Each row was made from one small tree. The marks that hang from a mark follow it in brackets, in the order of their numbers. Every link used is in the known rows. Write each row's tree.
Known rows:
j498[j135[j869] j137[j587]]: [-29.0 -19.8  64.1   1.3  12.7  -6.9 -40.9 -41.4  28.8   8.9 -41.4 -41.0
 -28.5  22.1   5.9  11.0  12.5  -0.8  37.1  15.0 -27.1 -17.7  28.0  -8.8
   2.5  -8.2 -35.3   5.8 -34.3 -20.6  31.6 -22.0]
j587[j137[j135[j498]]]: [-36.3 -28.7  38.9  -2.1  13.7  -1.7 -34.1   7.7  28.2  27.1 -47.6  -2.6
 -69.0  13.4 -11.7  30.2 -21.9   5.1  12.7  28.2 -12.4  -4.2  18.8  23.5
  30.4   1.3 -46.6  24.6 -18.7   6.2  18.5 -30.0]
j498[j135]: [-28.6 -13.2  39.1 -11.5   7.6 -15.1 -34.9 -16.8  28.3   1.9 -61.5 -19.0
 -27.1  22.2  10.0  25.4  -7.4   9.3  33.9  22.1 -31.5 -28.7   7.4   1.3
  17.0   1.0 -29.1  23.3 -31.8  21.0  21.3  -6.7]
j135[j498[j137]]: [-23.0 -32.7  40.0  -9.2  17.5 -12.3 -43.5 -28.1  39.2  37.1 -36.0   2.2
 -19.2  17.9  -1.7   3.1   0.4  34.4  33.0  27.8 -27.1 -29.2  44.0   8.3
  31.8   1.9 -28.0  27.1 -13.2 -11.0   0.0 -39.0]
j766[j869[j587]]: [ -2.7 -43.0  45.8  -1.9   6.1  -7.7 -30.3  -4.7  31.9  14.5 -24.1  -3.1
   4.8  15.8 -14.4   7.3  -0.3  19.8  42.6  48.6 -40.5 -23.5   2.0  -8.4
  -2.4   1.4 -35.8  34.0 -60.5 -15.0  12.2  -0.1]
j135[j498]: [-18.7 -34.2  33.0 -18.1 -10.1  -7.1 -36.1 -11.7  26.9  23.8 -32.6  18.0
 -24.3  20.2   3.4  13.3 -12.5  29.0  28.0  31.1 -36.7 -30.2  27.2  -0.2
  23.7   9.4 -30.6  25.5 -24.7  14.1 -15.3 -28.8]
j498[j135[j869[j587 j766]]]: [ -0.9 -17.4  42.5  20.7  25.3 -16.3 -27.1  -6.7  31.4 -30.2 -33.2  -8.7
 -10.7  23.6  24.5  40.7   0.5   6.4  27.2  16.4 -31.7 -29.7  10.0 -19.3
  -9.5 -13.1 -51.5  -9.1 -32.7 -52.1  30.0  -3.6]
j137[j135 j498]: [-20.7 -13.7  57.1  13.9   7.2  12.1 -25.1 -24.6  26.8  26.5 -65.8  35.4
 -59.2  13.3 -13.8  41.6 -39.4   4.0  11.5  17.8 -36.7 -14.0  14.8   8.8
  27.9  -9.4 -14.4  54.3 -22.8  33.9  10.6 -17.2]
j869[j587]: [-10.0 -50.0  32.6  -5.8   3.1 -15.4 -31.4   0.3  24.0  19.9 -32.9 -11.4
  -2.9   8.5  -2.1  12.6  -7.1  -0.4  34.7  43.4 -40.9 -39.8   7.3 -26.0
  16.1   5.6 -29.4  29.2 -55.1   5.4  12.0   2.7]
j587[j137[j135]]: [-31.2 -38.4  42.7  -1.3  15.4 -10.2 -24.4   8.0  22.7  22.7 -57.4 -28.1
 -66.5   0.8 -18.9  29.1 -16.2  -0.8  20.6  28.5 -13.3  -2.0   1.5  16.3
  18.8  10.3 -38.8  32.1 -43.0  26.7  28.5 -14.5]
j135[j869[j766]]: [  2.9 -32.5  48.2   3.4  -4.8 -16.6 -19.9  -8.8  16.2 -14.5 -20.8  10.6
 -26.8   9.2   9.3  25.7   8.6  31.1  27.6  13.4 -33.3 -20.8  14.5  -5.5
  -2.8  11.0 -34.3  -0.2 -36.5 -20.8 -15.4 -24.3]
j135[j137]: [-17.6 -43.6  42.8 -25.6  20.3 -20.4 -25.4 -11.3  25.3  24.2 -40.6  -1.4
 -16.5  15.2  23.2  12.5   7.7  25.2  26.6  14.7 -21.4 -28.4  35.7  13.8
  20.3  13.7 -32.0  30.1 -37.6  27.4   2.7  -8.0]
j766[j869]: [-12.3 -35.5  51.3 -17.0  -3.5  -7.5 -27.7 -15.7  29.3  14.9 -30.8   3.8
 -14.9  11.5 -13.3   7.0   2.5  39.1  44.9  36.5 -36.9 -15.5   5.8  12.0
  -1.5  11.2 -24.5  39.2 -54.6  10.4  -4.7 -15.0]
j498[j135[j137]]: [-28.4 -16.0  44.1 -20.0  36.2 -21.2 -31.2 -19.3  35.5  11.1 -56.5 -16.5
 -18.2  29.7  36.4  26.7   6.6  17.0  28.7   9.9 -18.4 -26.9  34.1  17.8
  18.7  -1.7 -41.6  22.0 -24.7  22.9  31.4   2.3]
j498[j135[j869[j587 j766]] j137]: [ -2.2 -14.9  49.1  26.6  55.6 -21.8 -30.0 -21.9  45.6 -12.7 -35.0 -27.3
  -8.1  21.9  27.0  25.9  12.9  11.6  27.4  11.6 -28.5 -25.3  28.9  -5.9
  -1.6 -19.4 -47.4  -7.5 -21.0 -72.9  44.8  -8.9]
j137[j135[j869] j498]: [-15.7 -11.7  66.9  33.4   2.6  14.4 -16.9 -30.6  14.5  14.3 -44.8  52.7
 -60.8  13.7 -17.9  54.1 -20.8  13.9   6.0   3.8 -39.7 -10.8  18.9   9.6
  15.8 -11.5 -20.6  41.8 -13.0   6.2  -3.3 -24.0]
j587[j137]: [-24.3 -50.3  33.2 -31.4   1.5 -25.9 -39.7  15.9  23.4  26.1 -40.2 -38.3
 -48.7  -0.7  -6.2  21.0  -0.4   8.0  27.1  26.4 -21.9 -30.3   3.5   6.7
  17.7  14.7 -36.2  16.2 -52.6  22.3  13.4  -6.2]
j869[j587[j137] j766]: [ -0.9 -56.2  30.1 -20.0  14.7 -35.7 -37.8  35.7  38.2   6.2 -28.9 -43.2
 -30.7  -2.4  11.5  23.5 -11.3  -5.4  26.3  30.7 -18.3 -32.4   0.7  -8.5
   5.3  11.4 -46.9  -3.7 -61.6 -19.1  33.8   6.1]

Which tree is each row?
[-18.5 -38.0  58.7 -14.0  -8.8  -4.1 -38.5 -18.1  14.2  21.0  -6.8  15.2
 -23.1  26.2  21.7   8.0   5.0  17.6  19.3  16.5 -24.2 -18.7  58.2   2.6
   5.8  -1.4 -51.5  -0.3 -25.1  -6.6 -12.2 -29.3] | j135[j137[j587] j498 j869]
[-14.9 -22.3  61.7  27.6 -12.9  17.1 -25.2 -19.6   9.4 -14.9 -22.1  22.9
 -53.4  19.5   4.6  14.0 -26.6   2.2  13.2  25.1 -23.2   9.5  26.5  -2.4
  -1.9  -3.9 -47.1  -2.7 -27.8 -22.4  -8.2 -50.9] | j137[j135[j498 j869[j766]] j587]
[-30.4 -37.8  60.9   8.3  18.4   8.7 -25.4 -39.8  22.3  31.7 -59.2 -33.9
 -43.8   7.8 -18.2  -5.4 -19.4 -14.8  31.7  38.4 -15.8   3.2  25.1  -3.3
  17.8   2.3 -21.2  35.0 -45.1  16.8  23.3 -33.8] | j498[j137[j135 j587]]
[-27.0 -23.1  60.2  23.3 -19.1  21.1 -26.2 -27.5   6.3  10.0 -28.6  22.4
 -50.0  19.1  -9.5  15.6 -20.7  -0.1  15.8  31.3 -29.3   5.2  25.0  -8.9
   8.0  -5.5 -42.0  15.0 -23.6  -3.3  -9.3 -48.4] | j137[j135[j498 j869] j587]
[-12.9 -54.4  43.1 -16.6  16.8 -23.9 -36.6  26.2  41.6  20.8 -19.9 -32.9
 -20.4   4.5 -13.4  17.8   2.8  11.9  35.5  43.2 -27.1 -21.9  -2.1   8.1
  -3.5   5.8 -49.1  20.9 -66.9 -13.9  35.9   8.9] | j766[j869[j587[j137]]]
[ -3.4 -28.1  59.4  50.6  59.7  -3.7 -10.9 -22.3  31.5  -2.6 -33.5  -0.1
 -20.1  12.2  -0.3  29.0  -1.5   9.3  19.7  23.1 -24.8  -5.2  28.8  -3.9
   5.6  -9.7 -39.2  12.6 -24.1 -69.6  30.7 -27.6] | j498[j137[j135[j869[j587 j766]]]]
[-15.9 -22.8  76.3  24.1 -20.9  22.8 -24.2 -31.3   8.3  16.5 -45.2  30.2
 -65.1  13.0 -16.3  34.7 -34.7 -13.3   8.6  14.3 -37.9  -3.4  19.1  -5.8
   5.6 -14.0 -22.0  33.0 -33.2  18.0  -0.8 -23.8] | j137[j135[j869] j498 j587]
[-28.4 -31.7  46.4  19.7  25.8   0.5 -35.3  17.2  44.0  22.0 -28.3  -1.0
 -38.5  17.8 -25.0  29.9 -19.7  11.5  18.4  44.4 -19.6   0.3  11.4  18.9
  10.6  -5.8 -62.5  28.0 -32.3 -33.3  42.2 -20.3] | j766[j869[j587[j137[j135[j498]]]]]
[-14.5 -48.0  61.7 -18.7  -5.7 -12.2 -23.0 -17.9   6.6  17.3 -18.9  -9.0
 -24.2  17.5  14.5   6.9  12.2   9.9  26.6  16.9 -22.4 -19.6  39.0  -1.7
  -2.3   6.0 -39.9   5.2 -49.6   8.6  -7.6 -14.8] | j135[j137[j587] j869]
[  0.1 -15.9  47.3  14.6  47.2 -24.6 -21.3  -7.1  38.8 -22.6 -28.6  -6.4
  -3.3  30.9  50.0  39.5  11.8  13.0  16.7   0.1 -19.8 -28.2  33.6   2.2
  -4.8 -13.4 -63.5 -14.3 -23.6 -49.9  37.0   3.7] | j498[j135[j137 j869[j587 j766]]]
[-10.9 -40.9  61.0 -29.8  -3.1  -7.4 -42.8 -16.8  25.9  39.3 -38.4   6.2
 -38.4  18.7  18.1  11.8 -25.9  -6.6  16.2  16.5 -27.2 -34.6  39.7   9.0
  12.7  -3.5 -25.4  29.9 -46.8  43.9   5.6   4.1] | j135[j137[j498 j587]]
[-23.2 -25.3  64.1   8.4 -14.2  18.6 -33.0 -25.0  16.5  28.8 -60.1  12.8
 -63.6  10.5 -14.1  21.5 -49.3 -25.9  11.6  27.5 -34.3 -10.7  11.2  -5.3
  15.1 -12.0 -15.7  45.2 -44.7  46.4  10.4 -14.9] | j137[j135 j498 j587]
[-15.8 -20.6  47.6   9.5  44.7 -19.2 -24.1 -14.3  30.2  -2.9 -33.1  -8.3
  -0.1  33.6  33.0  41.4  20.7   8.9  23.8   8.5 -28.3 -35.3  35.4  -3.6
   2.8 -15.9 -57.7   4.9 -22.4 -34.6  38.8   7.1] | j498[j135[j137 j869[j587]]]
[-28.1 -23.0  54.7   0.9  11.6  -3.5 -36.1   5.0  30.4  35.9 -59.7   5.7
 -82.0   6.0 -18.2  50.0 -34.3  -8.4   3.8  14.6 -23.3 -14.6   9.9  25.2
  28.8  -9.8 -30.7  36.5 -28.0  28.9  29.8  -7.4] | j587[j137[j135 j498]]
[-14.2 -30.0  52.6  16.0  24.3 -12.8 -16.9  12.8  22.6  -7.4 -33.5 -10.0
 -70.4   1.7  -2.4  41.1  -1.8  12.6  13.1   6.9 -11.0   7.8   9.4  20.6
   3.0   6.1 -50.5   2.1 -34.4 -18.9  15.9 -26.3] | j587[j137[j135[j869[j766]]]]
[ -2.5 -41.3  54.7 -13.7   5.9 -16.6 -47.2  23.7  49.3  34.5 -23.3  -2.5
 -34.0   7.0 -14.8  38.6 -15.2   7.0  22.8  28.5 -35.5 -33.4   4.0  15.4
   0.3 -11.7 -39.7  31.0 -56.5 -10.3  39.1  12.9] | j766[j869[j587[j137[j498]]]]
[ 17.6 -30.0  56.6  10.3  29.8 -16.6 -24.7   0.1  34.7   7.8 -11.7  39.2
 -12.9  20.1  33.1  41.9  -7.5  18.4   3.4  -0.9 -36.2 -40.2  42.6   5.1
   1.8 -14.7 -42.8   7.1 -23.8 -41.7  13.9   7.6] | j135[j137[j498] j869[j587 j766]]
[-32.6 -24.1  52.5 -14.9  15.2  -9.7 -44.6 -37.0  36.2  19.3 -55.6 -56.6
 -28.8  18.2   5.0  -4.2  -4.1 -12.4  43.5  29.5 -22.1 -20.1  22.7  -6.7
  11.0  -7.7 -26.7  18.3 -46.2   9.0  39.8 -13.5] | j498[j135 j137[j587]]
[-33.7 -27.1  50.4   4.9 -16.9  19.7 -33.8 -24.2  16.5  18.2 -45.1   8.5
 -51.7  18.9 -12.7   5.5 -36.7 -14.2  20.5  46.2 -25.4   1.3  23.4  -6.7
  17.3   1.5 -39.0  28.5 -34.1  25.9   0.0 -41.8] | j137[j135[j498] j587]
[-14.0 -33.8  31.7  15.7  31.2  -6.6 -34.6  26.3  39.3   9.3 -35.8  -9.4
 -46.0   9.5   6.0  33.9 -32.9  -3.9   6.1  33.6 -10.2  -9.0  13.4   8.2
  14.3  -4.2 -62.9   0.7 -25.0 -32.4  40.5 -21.9] | j869[j587[j137[j135[j498]]] j766]
[-12.3 -34.5  45.6  16.5  24.6  -9.5 -38.6 -21.2  35.1  23.4  -9.5  16.1
  -0.3  20.2  -0.7  18.4  13.4  27.2  24.2  27.1 -41.8 -32.9  46.0 -14.5
  18.8 -11.0 -42.3  13.8  -9.6 -66.0   8.9 -32.7] | j135[j498[j137] j869[j587]]
[ -6.5 -24.2  39.9  10.0  29.1 -30.8 -36.3  24.8  39.7 -22.7 -28.1 -38.9
 -32.5  14.1  21.4  46.2   3.2  -5.3  20.1  11.0 -21.6 -28.7   4.3  -5.6
 -10.2 -11.1 -65.9 -25.9 -38.8 -53.9  48.6   5.6] | j498[j135[j869[j587[j137] j766]]]
[ -2.8 -17.2  40.7 -10.2  27.7 -27.8 -52.7  24.6  55.8   0.5 -50.8 -26.5
 -46.6  16.1  23.0  57.5 -34.7 -17.0   8.8  11.6 -24.8 -41.4   3.2   5.1
   8.1 -21.2 -48.1  -0.4 -36.4 -21.1  64.0  20.7] | j869[j587[j137[j498[j135]]] j766]
[ -3.3 -47.8  46.2   5.0  29.4 -17.6 -15.9  -7.5  19.6  10.9 -19.3   6.1
   4.5  19.8  20.7  25.9  19.8  21.2  23.6  16.9 -33.6 -33.5  36.0  -6.3
   6.6  -1.2 -42.7  15.2 -33.8 -26.4  10.1   0.8] | j135[j137 j869[j587]]
[-17.1 -29.1  62.3  19.5  30.0   1.3 -33.0  15.2  46.5  29.6 -42.8   7.8
 -53.8  11.5 -24.6  44.7 -29.2  -2.5  13.3  30.4 -29.7  -9.5   1.4  25.1
   4.8 -19.6 -41.4  41.6 -46.0  -7.9  53.5   2.3] | j766[j869[j587[j137[j135 j498]]]]
[ -8.9  -5.3  51.9   7.9  11.8 -19.1 -24.0 -15.1  25.6 -30.1 -37.0  -4.0
 -30.0  20.6  23.0  33.0   6.3  22.5  27.4   1.4 -28.5 -17.2  11.4   2.2
  -4.3  -4.6 -42.1  -7.1 -25.5 -25.0  12.1 -16.4] | j498[j135[j869[j766]]]
[-25.7 -45.4  34.6   9.3  26.4  -9.7 -26.7  20.6  28.4  21.7 -48.5 -31.3
 -47.0   2.9 -13.8  31.9 -18.5 -19.2  19.1  40.2 -16.0 -12.1  -1.7  -5.8
  16.2   3.8 -45.2  28.1 -49.1   0.1  44.7   1.3] | j869[j587[j137[j135]]]
[ -7.9 -37.7  44.8   5.6  25.3 -12.9 -28.3  -4.6  28.5  17.0  -5.2  31.3
   3.9  28.0  27.7  29.5  11.9  28.9  14.5  19.4 -33.1 -35.0  55.0  -0.4
  13.1  -7.9 -57.6   7.2 -14.3 -42.9   3.2 -19.2] | j135[j137 j498 j869[j587]]
[-25.7 -43.0  49.0 -17.4  -2.9  -2.7 -53.2 -31.2  33.2  34.7 -30.2 -20.8
 -25.0  14.9  -4.0 -11.5  -9.1   4.9  33.4  39.3 -26.8 -21.5  40.6  -5.3
  21.8   3.7 -31.7  20.8 -36.6  -2.4   4.3 -38.1] | j135[j498[j137[j587]]]
[  1.8 -25.6  50.3  45.4  27.0   2.1  -7.0  -7.5  18.3 -12.8 -30.3  12.2
 -25.3  12.3   2.7  35.8 -12.6   4.2  14.0  26.3 -29.9  -4.9   8.8 -13.9
  -3.1  -2.2 -42.0  11.4 -35.2 -42.6  13.9 -21.0] | j137[j135[j869[j587 j766]]]
[-17.3   2.9  60.0   9.1   3.9  -3.0 -32.8 -26.9  28.8   4.4 -46.2  27.2
 -45.1  27.3   6.0  52.5  -8.0  14.0  16.5  -0.9 -47.7 -34.4  16.7   4.1
   8.9 -21.7 -27.0  20.5 -13.1   1.0  16.5  -7.5] | j137[j498[j135[j869]]]
[ -3.6 -26.3  49.5  -1.6  18.6 -17.2 -27.0  -2.0  27.4  -2.1  -6.4  35.5
 -18.3  26.2  38.6  22.9  11.0  49.9  13.1  -0.6 -21.9 -22.1  55.5  22.7
   7.6   3.4 -58.1  -9.5  -7.3 -35.1 -16.7 -32.9] | j135[j137 j498 j869[j766]]
[ 11.8 -44.1  48.5   6.8  38.8 -24.0 -13.6   3.1  26.7  -4.5 -12.1   5.7
   3.6  18.6  35.7  27.4  13.6  24.2  18.5  12.4 -24.7 -30.6  36.4  -0.9
  -2.1   2.8 -50.7  -2.4 -35.6 -46.3   9.6  -4.2] | j135[j137 j869[j587 j766]]
[-17.7 -30.7  51.1  -7.8  15.3 -10.4 -25.6 -17.9  22.5  16.8 -10.3  40.3
 -17.3  29.3  23.8  26.7  16.8  44.2  15.4   6.7 -26.9 -24.0  57.3  16.5
  17.1   2.8 -51.5  10.2  -1.6 -20.6 -15.4 -32.7] | j135[j137 j498 j869]
[-28.1 -14.2  52.7  30.0   2.6  12.6 -17.8 -25.9  10.5   5.5 -33.2  44.5
 -43.6  23.6  -8.7  34.7 -13.8  28.5  12.4  18.5 -33.0  -4.0  30.3   5.6
  16.8  -4.4 -43.4  21.3  -3.4 -10.8 -10.2 -48.2] | j137[j135[j498 j869]]
[  0.4 -42.2  34.7   2.1   6.5 -24.9 -39.7  32.8  36.0  -0.3  -0.6  -3.9
 -29.8  10.3  14.6  35.4  -5.2  12.1  11.5  22.4 -26.7 -28.1  20.0  -2.8
  -0.2  -4.4 -66.2 -22.8 -29.0 -61.9  14.2 -17.8] | j135[j498 j869[j587[j137] j766]]
[-10.5 -20.2  63.8  39.0  44.4  -3.4  -9.9 -34.8  27.9  -2.7 -38.7   2.8
 -39.0   9.2  -5.6  24.3   2.9  29.0  20.0  10.2 -17.8   7.6  31.5  16.7
   7.6  -0.8 -34.5  17.6 -13.6 -46.0  13.9 -42.7] | j498[j137[j135[j869[j766]]]]
[ -6.7 -33.5  61.5   4.1   3.2  -5.7 -43.2 -27.2  26.9   8.0  -7.4  -6.5
 -25.6  15.5   8.7  -2.3  -2.1  15.2  26.2  21.5 -25.4 -13.1  49.1  -3.3
   0.7  -5.8 -43.9 -15.0 -27.1 -48.2  -7.6 -47.3] | j135[j498[j137[j587]] j869[j766]]
[ -4.1   0.0  70.4   1.8 -13.8  -1.8 -40.6 -23.1  28.6 -12.2 -40.1   3.9
 -53.8  22.0  22.8  34.5 -25.4 -12.5  15.0   5.5 -35.5 -19.2  16.5  -4.8
 -10.7 -22.5 -34.2  -7.7 -34.5  -5.8  17.1  -8.8] | j137[j498[j135[j869[j766]]] j587]
